Known rows, with every step that occurs:
w, c, m, d, p, t: [-3.20 -1.71 -0.14  1.78  2.38 -2.09  1.38 -3.82  1.12 -0.72 -0.25 -0.82
 -0.06  3.90 -0.23  1.88 -0.78  2.42 -4.43 -4.75  1.86 -1.43  0.01 -2.97
 -0.28 -5.11 -0.09 -0.09 -0.65 -0.66]
j, d, p, t, m: [-0.18 -2.45 -1.66  3.41  3.22 -2.29  2.29 -3.22  0.37  1.52 -0.07 -1.04
  0.30  0.80  0.23  1.00  1.59  0.00 -2.48 -2.05 -0.53 -2.36  0.75 -3.06
 -0.18 -3.94 -1.50  1.08 -0.45  1.34]
k, c, p, t, m, d, j: [-2.17 -2.64 -2.36  0.07  2.31 -0.55  1.84 -4.21  3.50 -1.16  1.14  0.21
  0.16  2.44  1.59  1.45  0.23  1.05 -2.02 -3.12 -1.99 -3.68  0.71 -4.91
 -2.70 -0.30 -0.67 -0.58 -0.55  1.47]
m, d, p, t, k, c: [-3.92 -1.73 -2.37  2.18  2.42 -0.21  2.30 -3.35  0.21 -2.61  3.42 -1.08
 -0.81  2.91  0.03  0.99 -0.82  3.86 -2.30 -3.61  1.11 -1.83 -0.50 -3.39
 -0.53 -4.71 -1.05  0.03 -0.23 -2.42]
j, d: [ 0.26 -0.92 -1.12  3.84  1.22 -0.76  0.89 -3.28  0.17  1.48  0.60 -2.11
  1.20  0.82 -0.25  1.48  2.47 -1.05 -2.01 -2.39  1.46 -1.18 -0.83 -1.02
 -0.29 -2.07 -2.48  1.17 -0.51  0.13]
p, t: [-1.23 -1.67 -0.77  3.08  1.87 -1.24  2.69 -2.12  0.88 -1.03  0.30  0.15
  1.66  1.22  1.33  1.48  0.05  0.83 -2.04 -2.02  0.25  0.77  0.08 -2.80
 -0.04 -1.60 -1.52  0.80 -1.16  0.32]
t, p: [-1.60  0.49 -2.75  2.49  1.45 -1.61  1.15 -1.48  1.73 -0.37  0.94 -0.76
  0.27  1.01  2.40  0.78  2.45 -0.66 -3.97 -2.04  1.14 -1.43 -0.68 -0.69
 -0.82 -4.00 -1.71  0.56 -0.59  0.77]
c, m, d: [-2.53 -0.35 -0.47  2.31  0.96 -0.90  0.84 -2.41  2.36 -0.68 -0.02 -1.11
  0.60  2.01  0.24  2.36  1.25  0.02 -2.56 -2.52  2.50 -0.72 -1.23 -1.20
 -0.33 -2.54 -0.61 -0.77  1.61 -0.12]
m, d, p, t, w, c: [-3.97 -0.46 -1.14  2.25  2.01 -2.73  1.86 -3.42 -1.02 -2.93  2.21 -1.47
 -0.82  2.45 -2.06  1.79 -0.57  3.19 -3.24 -3.98  1.65 -1.51  0.80 -3.51
 -0.53 -4.98 -0.20  0.78 -2.85 -1.74]
w, c, m, d, j: [-1.82 -1.56 -0.50  0.06  1.09 -0.91  0.31 -3.50  1.84 -0.42 -0.85 -0.75
  1.32  3.08  0.32  2.16  1.30  0.51 -4.18 -3.66  0.99 -2.02 -0.37 -1.60
 -1.75 -1.15 -0.32 -0.65 -0.36 -0.03]
p, t, w, c: [-1.18 -0.59 -0.89  2.15  2.39 -2.48  2.33 -2.22 -0.61 -0.73  0.82 -0.15
  0.88  2.23 -0.55  2.05 -0.33  0.81 -2.45 -3.54  0.83 -0.34 -0.03 -3.18
 -0.35 -1.93 -0.28  1.92 -4.32 -1.74]
c, p, t, k: [-1.97 -3.39 -2.89  3.16  2.49 -2.40  3.60 -2.17  3.41  0.14  1.52  0.08
 -0.24  1.20  1.92  1.36  0.39  1.62 -3.33 -2.68  1.82  0.66  0.32 -2.28
 -1.06 -4.91 -1.87  0.98 -0.59 -2.78]
k, d, p, t: [-0.78 -2.12 -1.78  0.95  1.74  0.24  2.13 -3.21  0.08  0.42  0.93  0.44
 -0.10  0.43  0.65  1.45 -0.59  1.66 -2.93 -2.05  0.66  0.09 -1.52 -3.32
 -1.02 -3.48 -2.05  0.63 -0.44 -0.66]
w, c: [-1.57 -1.41 -0.12  2.32  1.27 -1.17  0.68 -1.79  0.46  0.26  0.21 -0.64
  0.95  2.28  0.23  1.62  0.88 -0.97 -4.21 -4.20  0.46 -0.60 -1.60 -1.04
 -0.55 -3.08 -0.33  1.13 -3.14 -0.88]
t, j, d: [ 0.93  0.17 -3.43  3.53  1.88 -0.87  1.54 -1.91 -0.12  1.03  0.12 -1.56
  0.67 -0.01 -0.39  1.55  3.12 -0.76 -2.18 -2.62  1.16 -0.73 -0.93 -1.19
 -1.03 -0.96 -3.08  0.82 -1.72  2.25]
c, p: [-2.04 -2.25 -1.49  2.34  0.51 -1.64  1.03 -2.38  3.03  1.56  1.04 -0.76
 -0.24  1.14  0.81  1.63  1.88 -0.07 -3.96 -2.38  1.36 -0.50 -1.39 -1.00
 -1.53 -4.66 -1.30  0.17 -0.52 -1.09]
m, d: [-3.07 -0.53 -0.93  3.00  0.53 -0.83  0.70 -2.36  1.21 -2.70  1.53 -1.87
  0.74  0.72 -0.74  1.82  1.89 -0.31 -2.53 -2.02  1.68 -0.54 -0.63 -1.48
 -0.26 -2.61 -1.74 -1.06 -0.24  0.17]
j, d, p: [-1.34 -1.69 -1.81  3.16  1.04 -0.66  0.65 -3.37 -0.12  2.08  1.02 -2.12
 -0.39  0.73 -1.13  1.28  2.54  1.07 -3.06 -2.32  1.14 -2.21 -0.79 -1.07
 -0.33 -5.10 -1.94  1.27 -0.14  0.18]
k, d, p: [-0.92 -1.66 -1.82  0.51  0.96  0.51  0.40 -3.03  0.36  1.66  1.28 -0.47
 -0.80  0.26  0.03  1.39  1.25  0.59 -3.04 -1.92  0.97 -0.82 -2.48 -1.07
 -1.42 -4.07 -1.75  0.49 -0.11 -0.61]
k, c, p, t, m, d: [-2.40 -2.21 -1.38  1.39  2.00 -0.62  1.89 -3.47  3.29 -1.15  1.44  0.01
 -0.65  2.65  1.44  1.82 -0.26 -0.20 -2.05 -3.81 -1.19 -3.29 -0.23 -4.64
 -1.63 -2.57 -0.25 -0.58 -1.01  0.03]
j, d, p, t, w, c, m: [-0.42 -1.16 -1.58  2.50  2.94 -2.49  2.11 -3.97 -0.12  3.60  0.43 -1.38
 -0.34  3.21 -0.91  2.33  0.96  2.19 -3.48 -4.27  2.16 -2.76  0.46 -3.22
 -0.48 -4.83 -0.18  2.41 -1.57 -2.73]

Rows:
[-4.26 -1.84 -1.21  2.96  1.26 -1.77  2.02 -3.32  0.47 -3.28  1.65 -1.19
  0.12  0.76 -0.63  1.20 -0.09  2.84 -2.50 -2.31  1.26 -0.40  0.79 -3.11
 -0.13 -4.49 -1.34 -0.17 -0.44  0.76] | m, d, p, t
[-2.67 -2.73 -3.28  2.76  2.77 -2.27  2.88 -2.23  0.68 -0.83  1.26 -0.33
 -0.03  0.85  0.81  0.80  0.29  2.69 -3.52 -2.23  1.18  0.52  0.19 -1.69
 -0.18 -5.83 -1.52  1.05 -0.42 -2.10] | d, p, t, k
[-0.76 -2.74 -2.99  2.96  2.99 -0.35  2.54 -3.80 -0.40  1.82  2.65 -1.91
 -0.99  2.22  0.02  0.80  0.39  2.83 -2.09 -3.73  0.73 -2.33 -0.82 -3.15
 -0.22 -4.45 -2.27  1.91 -0.35 -2.80] | j, d, p, t, k, c
[-1.64 -2.27 -1.80  1.55  0.87  0.16  0.90 -2.58  2.76  2.30  2.05 -0.11
 -0.68  2.33  1.33  1.87  1.10  0.38 -3.15 -3.65  0.07 -2.48 -2.72 -1.91
 -1.67 -3.59 -0.20  0.34 -0.71 -1.57] | k, c, p
[ 0.30 -3.47 -3.22  1.59  2.55 -0.70  3.12 -3.09  3.25  0.86  1.82  0.17
 -0.54  0.91  1.78  1.57 -0.09  0.98 -3.03 -2.31  2.46  1.11 -1.15 -2.81
 -1.48 -4.00 -2.87  0.68 -1.03 -3.42] | c, p, t, k, d
[-0.69 -1.03 -1.53  3.34  2.64 -2.41  2.13 -3.61 -1.68  0.97  1.61 -1.65
 -0.47  2.20 -1.96  1.82  0.58  2.17 -3.02 -4.07  1.17 -2.51  0.45 -3.72
  0.04 -4.43 -0.99  2.53 -3.47 -2.10] | j, d, p, t, w, c
[-2.62 -2.25 -0.91  2.65  2.16 -2.30  2.45 -3.10  3.71 -2.08  0.20 -0.31
  0.09  1.07  1.02  1.82  0.38 -0.60 -2.57 -2.57  0.22 -1.41  1.01 -3.25
 -1.19 -3.28 -0.92 -1.01 -0.69  0.60] | c, p, t, m, d
[-0.80 -2.48 -1.33  3.85  2.05 -1.30  2.05 -3.87 -0.19  1.10  1.07 -1.68
  0.24  0.69 -0.58  1.28  0.85  1.98 -2.61 -2.26  0.47 -1.61  0.57 -3.22
 -0.04 -3.77 -2.36  1.45 -0.14  0.66] | j, d, p, t
[-2.30 -0.31 -1.09  2.32  1.62 -1.01  0.65 -1.67  1.22 -2.52 -0.02 -1.59
  0.86  0.73  0.09  1.50  2.21 -2.11 -2.51 -1.88  0.31 -1.80 -0.32 -1.63
 -0.90 -2.28 -0.79 -1.15 -0.42  0.98] | t, m, d
[-1.64 -0.81 -3.12  1.74  2.05 -2.01  3.08 -1.34 -0.35 -0.61  0.65  0.50
 -0.53  1.19  0.56  1.43  0.82  2.77 -3.22 -1.73  0.12  0.79  0.10 -2.16
 -1.13 -3.43 -1.23  0.73 -1.32  2.14] | d, p, t, j
[-0.80 -1.78 -3.30  0.58  2.05 -0.28  1.17 -2.57 -0.06  1.22  1.62 -0.81
 -1.37  0.17  0.37  1.25  1.63  1.01 -3.43 -2.21  2.36  0.29 -2.47 -0.34
 -0.93 -5.40 -2.43  0.43 -0.09 -3.18] | t, k, d, p
[-1.35 -2.31 -3.46  1.25  1.73 -0.53  1.63 -2.36  2.47  2.08  2.57 -0.35
 -1.46  2.78  1.83  1.34  1.21  0.85 -3.45 -3.64  0.88 -1.75 -2.36 -1.38
 -1.42 -4.66 -1.07  0.25 -0.41 -3.83] | t, k, c, p
[-1.85 -2.10 -1.42  1.56  2.66 -1.40  2.17 -3.09  1.89 -3.70 -0.47 -0.18
  2.10  0.80  0.60  1.52  0.71 -0.17 -1.54 -1.51 -1.25 -1.58  1.82 -3.51
 -1.41  0.54 -1.27 -0.42 -0.50  2.24] | p, t, m, d, j
[ 0.05 -3.46 -2.06  1.13  3.18 -1.03  2.57 -3.22  2.85  1.11  1.22  0.19
 -0.74  2.76  2.07  1.78 -0.68  0.45 -4.31 -4.59  1.89  0.43 -1.27 -2.71
 -1.57 -4.30 -2.35  1.11 -3.03 -3.99] | w, c, p, t, k, d
[-3.62 -1.02 -0.32  1.22  1.34 -1.51 -0.44 -3.02  0.98  0.11 -0.19 -1.14
 -0.87  3.34 -0.39  1.98  0.85  1.40 -4.72 -4.69  1.83 -1.90 -1.34 -1.45
 -0.66 -6.10  0.30 -0.36  0.00 -0.96] | w, c, m, d, p
[-2.93 -2.71 -0.49  2.61  2.90 -2.46  1.82 -3.05  3.21 -2.14  0.18 -0.68
 -0.10  2.79  0.90  1.96 -0.09 -0.77 -4.23 -4.70 -0.09 -1.78  0.50 -3.79
 -1.29 -3.91 -0.34 -0.21 -2.96  0.16] | w, c, p, t, m, d
[-1.40 -0.95 -1.77  1.98  1.40 -2.86  1.21 -2.51  1.68  1.75  1.24 -0.85
 -1.18  2.16 -0.59  2.30  1.24  0.29 -4.47 -3.96  1.64 -1.50 -1.32 -1.45
 -1.23 -4.85 -0.20  1.27 -3.64 -3.28] | t, w, c, p
[-1.75 -1.17 -1.22  0.80  2.84 -3.11  2.81 -2.79  0.23  1.73  0.07  0.45
 -0.73  3.46  0.06  2.38 -0.65  2.52 -3.58 -3.47  1.23 -1.36 -0.16 -2.88
 -0.41 -5.03  0.88  1.79 -1.77 -2.60] | d, p, t, w, c, m
[-2.09 -1.12 -1.73  0.74  0.86 -0.61  0.89 -3.14  2.46 -0.72 -0.78 -0.74
  1.62  1.42  0.43  2.32  1.95  0.65 -2.71 -1.73  1.61 -1.35 -0.30 -1.73
 -1.78 -0.60 -1.00 -0.93  2.06  0.68] | c, m, d, j
[ 0.95 -2.93 -3.50  0.38  2.71  0.33  2.68 -2.97  1.48 -0.34  0.62  0.80
  1.25  0.68  1.91  1.16 -0.13  1.54 -2.22 -1.78  1.01  0.69 -0.12 -2.27
 -1.77  0.21 -3.49  0.77 -0.69 -1.34] | p, t, k, d, j
[-3.40 -1.80 -2.75  2.39  2.60 -2.27  2.91 -3.36  2.12 -1.06  0.53 -0.81
 -0.63  2.10  0.74  1.79 -0.12  3.08 -3.56 -2.52  2.95  0.02  0.62 -2.24
 -0.36 -5.67 -1.24 -0.20  1.89 -2.68] | c, m, d, p, t, k
[-0.74 -1.48 -0.14  1.16  1.94 -1.56  0.70 -1.86  1.20  2.69 -1.27  0.05
  0.64  3.40  1.27  2.23  0.93 -0.95 -4.53 -3.74  1.24 -0.87 -2.07 -0.64
 -0.57 -3.18  0.21  0.65 -1.19 -1.48] | w, c, m
[-3.66 -0.15 -2.14  1.64  2.24 -2.57  2.66 -3.46  1.19 -1.09  1.17 -0.97
 -0.64  1.73 -1.67  2.50  0.22  3.33 -2.39 -2.06  2.16 -1.12  0.79 -3.52
 -0.78 -4.33 -0.31 -0.18  0.91 -1.67] | c, m, d, p, t, w
[-1.77 -3.46 -0.31  2.65  1.94 -1.93  2.51 -2.93  2.66  0.86  0.73  0.18
  0.28  3.21  1.19  1.51 -0.78  0.61 -4.66 -4.25  0.27 -0.49 -0.24 -3.05
 -1.10 -4.12 -0.73  1.28 -3.50 -1.05] | w, c, p, t
[-0.10 -0.30 -3.62  2.75  1.79 -1.19  1.45 -2.27 -0.79  2.04  0.72 -1.42
 -0.75  0.06 -1.00  1.06  3.31  1.04 -3.40 -1.92  0.88 -1.35 -0.61 -0.90
 -1.34 -4.05 -2.69  1.18 -0.37  2.00] | t, j, d, p
[-2.34  0.56 -0.51  2.22  2.51 -2.69  2.68 -3.41  0.70 -0.91  0.02 -0.87
  0.57  3.33 -0.78  2.39 -0.81  1.02 -2.88 -3.78  2.32 -1.04 -0.24 -3.84
 -0.36 -2.27  0.19 -0.04 -2.01 -2.27] | p, t, w, c, m, d
[-1.73 -0.63 -1.20  0.49  2.71 -2.32  2.46 -4.26  1.66 -1.41 -0.39 -0.28
  1.46  3.00 -0.22  2.37 -0.39  2.49 -2.57 -3.36  1.33 -2.02  0.83 -3.90
 -1.40 -0.03 -0.41  0.50 -1.31 -0.98] | p, t, w, c, m, d, j
[-3.30  0.25 -2.91  1.95  1.73 -1.85  2.45 -2.49  0.08 -3.15  1.41 -0.65
 -0.29  0.99 -0.67  1.65  0.62  2.92 -2.90 -2.35  0.60  0.43  0.81 -2.77
 -1.03 -2.97 -1.64 -0.38 -1.10  2.63] | m, d, p, t, j
[-3.56 -2.15 -1.57  1.90  3.04 -2.46  2.01 -3.77  1.47 -0.96  0.37 -0.87
 -0.88  3.73  0.50  2.04 -0.78  2.70 -4.57 -4.61  3.07 -0.78  0.04 -2.61
 -0.12 -6.41 -0.29  0.25 -0.20 -2.92] | w, c, m, d, p, t, k
[-2.42 -3.36 -1.21  0.87  2.79 -2.35  1.45 -3.88  3.18 -1.94 -0.29  0.12
  0.50  2.63  1.15  2.02  0.44  0.16 -4.26 -3.90 -0.88 -2.71  1.80 -3.67
 -2.52 -1.99 -0.54 -0.27 -2.55  1.24] | w, c, p, t, m, d, j
[-3.25 -1.56 -0.95  2.48  1.77 -1.74  1.83 -3.61  2.15 -0.92  0.46 -0.84
  0.03  2.12  0.08  1.79 -0.23  2.49 -2.89 -2.32  1.72 -0.50  0.34 -3.24
 -0.22 -4.65 -0.54 -0.28  2.06  0.30] | c, m, d, p, t
[-1.61 -2.59 -1.42  1.79  1.46 -0.01  2.88 -3.08  2.38  1.31  2.32  0.91
 -0.48  3.13  1.79  2.15 -0.63  1.63 -2.41 -3.41 -0.42 -1.70 -1.02 -3.69
 -1.16 -2.60 -0.32  0.78 -1.03 -0.99] | k, c, p, t
[ 0.69 -4.22 -3.94  0.24  2.42 -0.07  2.90 -3.50  3.47  0.91  1.17  0.83
  0.41  0.35  2.09  1.70  0.15  1.84 -2.60 -2.31  1.18  0.27 -0.13 -2.64
 -2.82 -1.88 -3.01  0.67 -0.37 -2.19] | c, p, t, k, d, j
[-1.26 -3.27 -0.81  1.53  3.22 -2.67  2.00 -2.53  2.67  1.05 -0.46  0.77
  0.21  2.85  1.98  1.74 -0.11 -1.35 -4.47 -4.14 -0.73 -1.51 -0.04 -3.18
 -1.75 -3.88  0.35  0.98 -3.20 -0.06] | w, c, p, t, m
[ 0.17 -1.16 -1.54 -0.53  2.65 -1.27  2.42 -3.66 -0.23  2.82  0.12  0.39
 -0.91  2.86 -0.19  2.65 -1.07  1.94 -3.87 -3.50  1.80 -0.75 -1.52 -3.22
 -1.18 -3.87 -0.22  1.36 -1.97 -3.20] | k, d, p, t, w, c, m
[-1.26 -1.47 -2.60  1.61  2.54 -2.52  2.74 -1.86  2.09  0.38  0.26  0.62
 -0.38  3.02  1.20  1.81  0.01  0.66 -5.00 -4.36  0.36  0.20 -0.13 -2.25
 -1.76 -3.18 -0.78  0.71 -3.91  1.00] | w, c, p, t, j
[-2.08 -0.86 -2.39  2.04  2.82  0.04  2.69 -3.20  2.38 -0.80  1.36 -0.68
  0.21  3.60  2.02  1.99 -0.67  1.52 -1.66 -3.70  1.77 -1.75 -0.88 -3.29
  0.00 -2.08 -1.16 -0.33  1.20 -3.08] | p, t, k, c, m, d
[-1.19 -1.52 -2.96  1.71  1.62 -1.38  2.98 -3.19  1.93  1.17  2.99  0.44
 -0.93  2.88  0.35  1.96 -0.37  1.66 -1.66 -3.15 -0.01 -1.85 -0.51 -4.04
 -1.05 -2.64 -0.29  1.28 -2.23 -2.61] | k, c, p, t, w
[-0.73 -2.73 -1.80  1.00  2.82 -0.73  2.32 -2.54  2.90  1.70  0.61  1.10
 -0.20  2.86  2.41  1.94  0.00 -0.47 -2.29 -3.41 -1.42 -2.65 -0.54 -3.83
 -1.82 -2.35  0.17  0.27 -1.26 -0.25] | k, c, p, t, m
[-0.77 -1.45 -3.42  2.12  2.31 -2.13  3.34 -2.07  2.38  0.37  0.92  0.58
 -0.24  1.06  1.23  1.66  0.72  1.04 -3.56 -2.43 -0.08  1.13  0.30 -2.42
 -1.86 -2.47 -1.82  0.45 -1.68  1.56] | c, p, t, j
[-3.17 -1.32 -1.21  0.89  1.70  0.15  1.70 -3.95  1.18 -0.31  1.20 -0.06
 -0.56  3.56  0.40  2.19 -0.56  3.37 -2.08 -3.71  0.81 -2.55 -0.74 -3.97
 -0.64 -3.56  0.40 -0.62  1.46 -0.86] | k, c, m, d, p, t
